What can hang from each mark
bisiv: zuba zutat
suma: kupet mapi
kovak: falufa
vuvoli: bisiv falufa nisid
kupet: suma
mapi: kovak
panasef: suma zuba
falufa: vuvoli
zutat: bisiv
rerubav: kupet
zuba: bisiv panasef zegev
zegev: rerubav

Every row comes from one small tree of marks. The marks that hang from a mark follow it in brackets, in alphabetical order. Every link used is in the known rows. Which tree was each row made from?
Known rows
panasef(suma(kupet mapi(kovak(falufa))) zuba): [-0.08  0.03 -0.03  0.16  0.08  0.06 -0.01 -0.23  0.11  0.17 -0.21 -0.20
  0.17  0.18 -0.42 -0.22 -0.02 -0.17 -0.47  0.21 -0.04 -0.19  0.11]
panasef(suma(mapi) zuba(bisiv)): [ 0.17 -0.15 -0.47  0.14 -0.04  0.01  0.03  0.25  0.08  0.09 -0.08 -0.20
  0.09  0.12 -0.41 -0.14 -0.13  0.02 -0.38  0.07  0.11 -0.16  0.24]
bisiv(zuba(zegev(rerubav(kupet(suma)))) zutat): [ 0.22 -0.11 -0.21  0.04  0.07 -0.45  0.09 -0.17  0.08  0.02 -0.34 -0.10
  0.04  0.24 -0.13 -0.65 -0.11  0.12 -0.06 -0.01  0.36  0.53  0.17]
zegev(rerubav(kupet(suma(mapi(kovak))))): [ 0.01  0.10 -0.17  0.15  0.12 -0.28  0.15 -0.28  0.22  0.00 -0.26  0.19
  0.16  0.20 -0.09 -0.23  0.06  0.06 -0.15  0.06 -0.12  0.33  0.55]
zegev(rerubav(kupet(suma(mapi(kovak(falufa)))))): [ 0.01  0.15 -0.06  0.03  0.21 -0.19  0.09 -0.34  0.09  0.01 -0.33 -0.10
  0.17  0.19 -0.16 -0.18  0.11 -0.04 -0.20  0.10 -0.18  0.19  0.38]
rerubav(kupet(suma(mapi))): [ 0.12 -0.08 -0.18  0.21  0.02 -0.23  0.13  0.08  0.00 -0.02 -0.01 -0.16
  0.11  0.24 -0.04 -0.13  0.01 -0.03 -0.14 -0.02 -0.15  0.20  0.20]
kupet(suma(mapi)): [ 0.09 -0.01 -0.12  0.16  0.06 -0.13  0.07  0.15 -0.13 -0.02 -0.11 -0.17
  0.08  0.20 -0.08 -0.14  0.01  0.02 -0.21 -0.06 -0.03  0.04  0.35]
zutat(bisiv): [ 0.18  0.04 -0.17 -0.09  0.06  0.03 -0.11  0.19 -0.10 -0.02 -0.05 -0.01
  0.11  0.16 -0.07 -0.15  0.08 -0.01 -0.02  0.03 -0.04  0.11  0.19]
mapi(kovak): [-0.04  0.17  0.17  0.12  0.07  0.04 -0.08  0.00  0.13 -0.01 -0.29  0.29
  0.11  0.10 -0.02 -0.20  0.02  0.02  0.02  0.01  0.00  0.06  0.25]
zuba(bisiv panasef zegev): [ 0.35 -0.09 -0.13  0.16 -0.05 -0.09 -0.18  0.32 -0.12  0.08 -0.27  0.22
  0.07 -0.13 -0.10 -0.21 -0.18  0.15 -0.27  0.01  0.28 -0.05 -0.03]
vuvoli(bisiv(zuba(panasef(suma(kupet)))) falufa nisid): [ 0.49 -0.14 -0.24  0.19  0.18  0.32 -0.04  0.36 -0.10  0.26  0.05  0.10
  0.02  0.16 -0.29 -0.28 -0.23 -0.12 -0.37  0.24  0.03  0.08 -0.21]
bisiv(zuba(panasef) zutat): [ 0.24  0.08  0.02 -0.05  0.10 -0.04 -0.14  0.09 -0.03  0.02 -0.30  0.20
  0.06  0.17 -0.16 -0.56 -0.19  0.13  0.01 -0.06  0.38  0.25 -0.15]
falufa(vuvoli(bisiv nisid)): [ 0.17  0.03 -0.33  0.14  0.05  0.19 -0.05  0.17 -0.02  0.06  0.11  0.23
  0.06  0.14  0.01 -0.08  0.08 -0.22 -0.04 -0.10 -0.32 -0.02  0.45]
rerubav(kupet(suma(mapi(kovak(falufa(vuvoli(nisid))))))): [-0.09  0.15 -0.04  0.24  0.10 -0.03  0.00 -0.17  0.07  0.04 -0.11 -0.18
  0.18  0.18 -0.12 -0.07  0.11 -0.32 -0.32 -0.06 -0.41  0.08  0.54]
vuvoli(bisiv(zutat) nisid): [ 0.23  0.06 -0.06  0.03  0.14  0.30  0.11  0.20 -0.08  0.05  0.05  0.37
  0.00  0.26  0.03 -0.32  0.04 -0.14 -0.02 -0.08 -0.10  0.06  0.37]
suma(kupet mapi(kovak(falufa(vuvoli(nisid))))): [-0.18  0.27  0.11  0.16  0.16  0.13 -0.04 -0.32  0.02  0.15 -0.06  0.25
  0.22  0.12 -0.23  0.02  0.18 -0.41 -0.33 -0.01 -0.44 -0.28  0.49]
kovak(falufa(vuvoli)): [ 0.00  0.09 -0.05 -0.07  0.09  0.03 -0.23 -0.05 -0.12  0.01 -0.15 -0.19
  0.10  0.12 -0.03 -0.11  0.11 -0.10 -0.04 -0.10 -0.21 -0.17  0.03]
zuba(bisiv panasef(suma) zegev(rerubav)): [ 0.24 -0.18 -0.33  0.11 -0.03 -0.09 -0.12  0.15  0.04  0.12 -0.42  0.18
  0.01 -0.07 -0.13 -0.39 -0.18  0.35 -0.42  0.15  0.36  0.01  0.22]
bisiv(zuba(panasef zegev(rerubav(kupet(suma)))) zutat): [ 0.34 -0.10 -0.24  0.06  0.05 -0.45 -0.02 -0.13  0.05  0.05 -0.42  0.01
  0.04  0.16 -0.12 -0.73 -0.22  0.23 -0.16  0.01  0.48  0.60  0.00]
bisiv(zuba(panasef(suma(kupet)) zegev) zutat): [ 0.15 -0.17  0.12  0.19 -0.02 -0.19 -0.07  0.03  0.03  0.15 -0.32  0.11
  0.05  0.11 -0.20 -0.76 -0.28  0.11 -0.40  0.08  0.51  0.20 -0.12]
vuvoli(bisiv(zuba(panasef zegev) zutat) falufa nisid): [ 0.59  0.04 -0.12  0.07  0.19  0.18 -0.05  0.35 -0.15  0.20 -0.03  0.37
 -0.02  0.12 -0.25 -0.49 -0.26 -0.13 -0.28 -0.01  0.22  0.06 -0.09]
rerubav(kupet(suma)): [ 0.16 -0.13 -0.12  0.17  0.00 -0.16  0.02  0.13 -0.02 -0.04 -0.11 -0.27
  0.06  0.23  0.10 -0.21 -0.01  0.06 -0.02  0.01 -0.02  0.33  0.00]
zuba(bisiv panasef(suma(kupet mapi)) zegev): [ 0.19 -0.21 -0.10  0.33 -0.07 -0.17 -0.01  0.19 -0.04  0.19 -0.15  0.21
  0.13 -0.07 -0.26 -0.25 -0.20  0.05 -0.67  0.12  0.18 -0.16  0.15]
kovak(falufa(vuvoli(bisiv(zuba zutat) nisid))): [ 0.21  0.12 -0.13 -0.10  0.22  0.18 -0.08  0.04 -0.12  0.07 -0.04 -0.06
  0.08  0.22 -0.26 -0.36  0.02 -0.36 -0.05 -0.14 -0.14  0.05  0.23]
zuba(bisiv panasef(suma)): [ 0.22 -0.16 -0.14  0.13 -0.03  0.09 -0.15  0.38 -0.04  0.05 -0.28  0.00
  0.04 -0.01 -0.09 -0.28 -0.19  0.25 -0.32  0.09  0.22  0.02  0.02]
zuba(bisiv panasef(suma) zegev): [ 0.25 -0.22 -0.12  0.24 -0.11 -0.04 -0.15  0.39 -0.02  0.09 -0.32  0.03
  0.02 -0.09 -0.11 -0.35 -0.24  0.23 -0.45  0.09  0.34 -0.03  0.05]

Write each row's tree
[-0.04  0.01 -0.39  0.22 -0.02 -0.16  0.07 -0.25  0.38  0.14 -0.36  0.20
  0.08  0.12 -0.37 -0.39 -0.09  0.09 -0.42  0.16  0.22 -0.07  0.60] => panasef(suma(mapi(kovak)) zuba(zegev(rerubav)))
[ 0.16 -0.16  0.12  0.08  0.02  0.05 -0.08  0.14 -0.13  0.13 -0.22  0.17
  0.07  0.07 -0.04 -0.55 -0.18  0.19 -0.43  0.05  0.25  0.09  0.01] => zuba(bisiv(zutat) panasef(suma(kupet)))
[-0.04  0.13  0.12  0.23  0.08 -0.13  0.06  0.02  0.05 -0.02 -0.26  0.02
  0.13  0.14 -0.10 -0.21 -0.01 -0.02 -0.24 -0.04 -0.05  0.11  0.55] => kupet(suma(mapi(kovak)))
[ 0.17 -0.27 -0.16  0.18 -0.10 -0.12 -0.01  0.08 -0.03  0.19 -0.16 -0.12
  0.04  0.09 -0.26 -0.56 -0.19  0.04 -0.50  0.07  0.37 -0.01  0.06] => panasef(suma(kupet) zuba(bisiv(zutat) zegev))
[ 0.28 -0.06 -0.51  0.02  0.04 -0.27 -0.06  0.04  0.15  0.11 -0.30  0.09
  0.12  0.06 -0.49 -0.44 -0.16  0.14 -0.45  0.18  0.35  0.18  0.39] => zutat(bisiv(zuba(panasef(suma(mapi)) zegev(rerubav))))
[ 0.18 -0.04  0.08  0.04  0.01 -0.11 -0.03  0.19 -0.13  0.04 -0.20  0.21
  0.04  0.03 -0.07 -0.40 -0.08  0.04 -0.20 -0.12  0.22 -0.06  0.22] => zuba(bisiv(zutat) zegev)
[ 0.01  0.20  0.20  0.05  0.21 -0.13  0.00 -0.16 -0.14  0.02 -0.18 -0.10
  0.16  0.15 -0.11 -0.48  0.03 -0.25 -0.39 -0.22 -0.30  0.11  0.67] => kupet(suma(mapi(kovak(falufa(vuvoli(bisiv(zutat)))))))
[ 0.30  0.05 -0.13  0.01  0.18  0.20  0.09  0.22 -0.02  0.04 -0.02  0.24
  0.04  0.26 -0.22 -0.37 -0.06 -0.21  0.06 -0.05  0.06  0.20  0.25] => vuvoli(bisiv(zuba zutat) nisid)
[ 0.37  0.01 -0.36  0.09  0.06 -0.13 -0.23  0.17  0.02  0.05 -0.12  0.15
  0.13  0.02 -0.19 -0.33 -0.17 -0.05 -0.02 -0.10  0.04  0.26 -0.01] => falufa(vuvoli(bisiv(zuba(panasef))))
[ 0.14 -0.20 -0.18  0.06 -0.02  0.03 -0.02  0.06 -0.05  0.15 -0.12 -0.16
  0.06  0.19 -0.24 -0.48 -0.14  0.07 -0.36  0.07  0.26  0.04  0.02] => panasef(suma(kupet) zuba(bisiv(zutat)))
[ 0.15  0.00  0.08  0.04  0.05 -0.19 -0.02  0.07  0.02  0.03 -0.25  0.12
  0.04  0.16 -0.20 -0.53 -0.13 -0.02 -0.03 -0.09  0.36  0.11  0.06] => bisiv(zuba(zegev) zutat)
[ 0.25  0.00 -0.31  0.06  0.08 -0.13 -0.12  0.14  0.05  0.02 -0.03  0.03
  0.13  0.10 -0.21 -0.25 -0.06 -0.18  0.08 -0.12 -0.09  0.19  0.16] => falufa(vuvoli(bisiv(zuba)))
[ 0.20 -0.18  0.06  0.15 -0.06 -0.04 -0.10  0.31 -0.06  0.08 -0.33  0.14
  0.00 -0.02 -0.06 -0.63 -0.25  0.24 -0.48 -0.01  0.41  0.03  0.13] => zuba(bisiv(zutat) panasef(suma) zegev)
[ 0.01  0.10  0.14  0.16  0.14 -0.15  0.05 -0.10  0.02 -0.01 -0.23 -0.25
  0.18  0.17 -0.14 -0.15  0.05 -0.15 -0.24  0.04 -0.21  0.14  0.20] => rerubav(kupet(suma(mapi(kovak(falufa)))))
[ 0.37  0.04 -0.27 -0.08  0.07 -0.07 -0.24  0.25 -0.05  0.02 -0.20  0.00
  0.14  0.08 -0.29 -0.29 -0.13  0.06 -0.04  0.08  0.26  0.32 -0.09] => zutat(bisiv(zuba(panasef)))
[-0.08  0.13  0.04  0.18  0.09 -0.24 -0.05 -0.22  0.07  0.00 -0.18 -0.25
  0.22  0.14 -0.10 -0.18  0.07 -0.22 -0.28 -0.10 -0.35  0.14  0.36] => rerubav(kupet(suma(mapi(kovak(falufa(vuvoli))))))
[ 0.19 -0.22 -0.23  0.13 -0.11 -0.05 -0.04  0.22  0.02  0.10 -0.24 -0.19
 -0.01  0.10 -0.24 -0.56 -0.21  0.11 -0.41  0.00  0.42 -0.02  0.17] => panasef(suma zuba(bisiv(zutat) zegev))
[-0.03  0.17  0.21  0.11  0.17 -0.05  0.00 -0.04 -0.10 -0.01 -0.33 -0.26
  0.14  0.13 -0.18 -0.16  0.04 -0.10 -0.30  0.00 -0.10 -0.03  0.37] => kupet(suma(mapi(kovak(falufa))))
[ 0.16 -0.12 -0.31  0.20  0.04 -0.30  0.03 -0.17  0.16  0.20 -0.30  0.26
  0.11  0.07 -0.42 -0.43 -0.19  0.12 -0.46  0.21  0.34  0.05  0.15] => bisiv(zuba(panasef(suma(kupet mapi)) zegev(rerubav)))
[ 0.19  0.00 -0.31  0.00  0.08 -0.24 -0.03 -0.07  0.13  0.06 -0.33  0.14
  0.06  0.10 -0.27 -0.30 -0.06  0.08  0.04  0.07  0.31  0.11  0.14] => bisiv(zuba(zegev(rerubav)))
[ 0.18  0.07 -0.22  0.03  0.14  0.28 -0.10  0.11 -0.16  0.07  0.04 -0.04
  0.08  0.13 -0.06 -0.04  0.13 -0.30 -0.10 -0.05 -0.39 -0.15  0.27] => kovak(falufa(vuvoli(bisiv nisid)))
[ 0.37  0.03 -0.45  0.16  0.06  0.11 -0.18  0.23  0.02  0.09 -0.04  0.23
  0.08  0.07 -0.21 -0.22 -0.14 -0.16 -0.06 -0.05 -0.02  0.21  0.18] => falufa(vuvoli(bisiv(zuba(panasef)) nisid))
[ 0.22 -0.31 -0.34  0.27 -0.15 -0.10 -0.05  0.17  0.00  0.20 -0.14 -0.23
  0.06  0.02 -0.30 -0.27 -0.19  0.02 -0.47  0.17  0.29 -0.08 -0.01] => panasef(suma(kupet) zuba(bisiv zegev))
[ 0.35 -0.10 -0.49  0.19  0.04 -0.51  0.04 -0.09  0.12  0.08 -0.30  0.01
  0.11  0.10 -0.31 -0.38 -0.19  0.13 -0.26  0.09  0.30  0.40  0.11] => bisiv(zuba(panasef zegev(rerubav(kupet(suma(mapi))))))
[ 0.29 -0.20 -0.17  0.17 -0.05 -0.21 -0.17  0.18  0.00  0.15 -0.22 -0.10
  0.12  0.02 -0.35 -0.49 -0.22  0.03 -0.44  0.23  0.39  0.26 -0.07] => zutat(bisiv(zuba(panasef(suma(kupet)) zegev)))
[ 0.23 -0.23 -0.62  0.10 -0.07 -0.10 -0.05  0.08  0.12  0.13 -0.32 -0.14
  0.01  0.04 -0.31 -0.32 -0.14  0.22 -0.35  0.17  0.37 -0.04  0.25] => panasef(suma zuba(bisiv zegev(rerubav)))
[ 0.34 -0.06 -0.24 -0.01  0.03 -0.24 -0.05 -0.06  0.03  0.09 -0.29  0.49
  0.07  0.01 -0.02 -0.50 -0.13  0.24 -0.20  0.01  0.27  0.23  0.05] => zuba(bisiv(zutat) panasef zegev(rerubav(kupet)))
[ 0.19 -0.17 -0.07  0.07  0.01 -0.14 -0.04 -0.09 -0.07  0.19 -0.37  0.35
  0.04  0.00 -0.09 -0.65 -0.18  0.29 -0.53  0.12  0.39  0.07  0.20] => zuba(bisiv(zutat) panasef(suma(kupet)) zegev(rerubav))
[-0.12  0.22  0.02  0.20  0.13  0.07 -0.06 -0.12 -0.05  0.04 -0.21 -0.18
  0.14  0.14 -0.17 -0.08  0.11 -0.27 -0.39 -0.09 -0.31 -0.09  0.70] => kupet(suma(mapi(kovak(falufa(vuvoli(nisid))))))
[ 0.30 -0.16 -0.38  0.03  0.02 -0.25 -0.13 -0.06  0.07  0.17 -0.32  0.04
  0.12  0.04 -0.36 -0.52 -0.17  0.17 -0.40  0.29  0.42  0.32  0.09] => zutat(bisiv(zuba(panasef(suma(kupet)) zegev(rerubav))))
[-0.18  0.24  0.20  0.10  0.15 -0.10 -0.10 -0.37  0.01  0.12 -0.13  0.16
  0.26  0.08 -0.21 -0.09  0.13 -0.30 -0.30 -0.04 -0.37 -0.23  0.31] => suma(kupet mapi(kovak(falufa(vuvoli))))
[ 0.33 -0.11 -0.51 -0.03 -0.01 -0.26  0.01 -0.15  0.10  0.12 -0.19  0.17
  0.06  0.12 -0.20 -0.44 -0.09  0.11 -0.13  0.03  0.28  0.18  0.07] => panasef(zuba(bisiv(zutat) zegev(rerubav(kupet))))
[ 0.18 -0.22  0.13  0.20 -0.06 -0.09 -0.07  0.15 -0.12  0.17 -0.26  0.20
  0.05 -0.01 -0.07 -0.61 -0.23  0.17 -0.57  0.06  0.36  0.03  0.04] => zuba(bisiv(zutat) panasef(suma(kupet)) zegev)
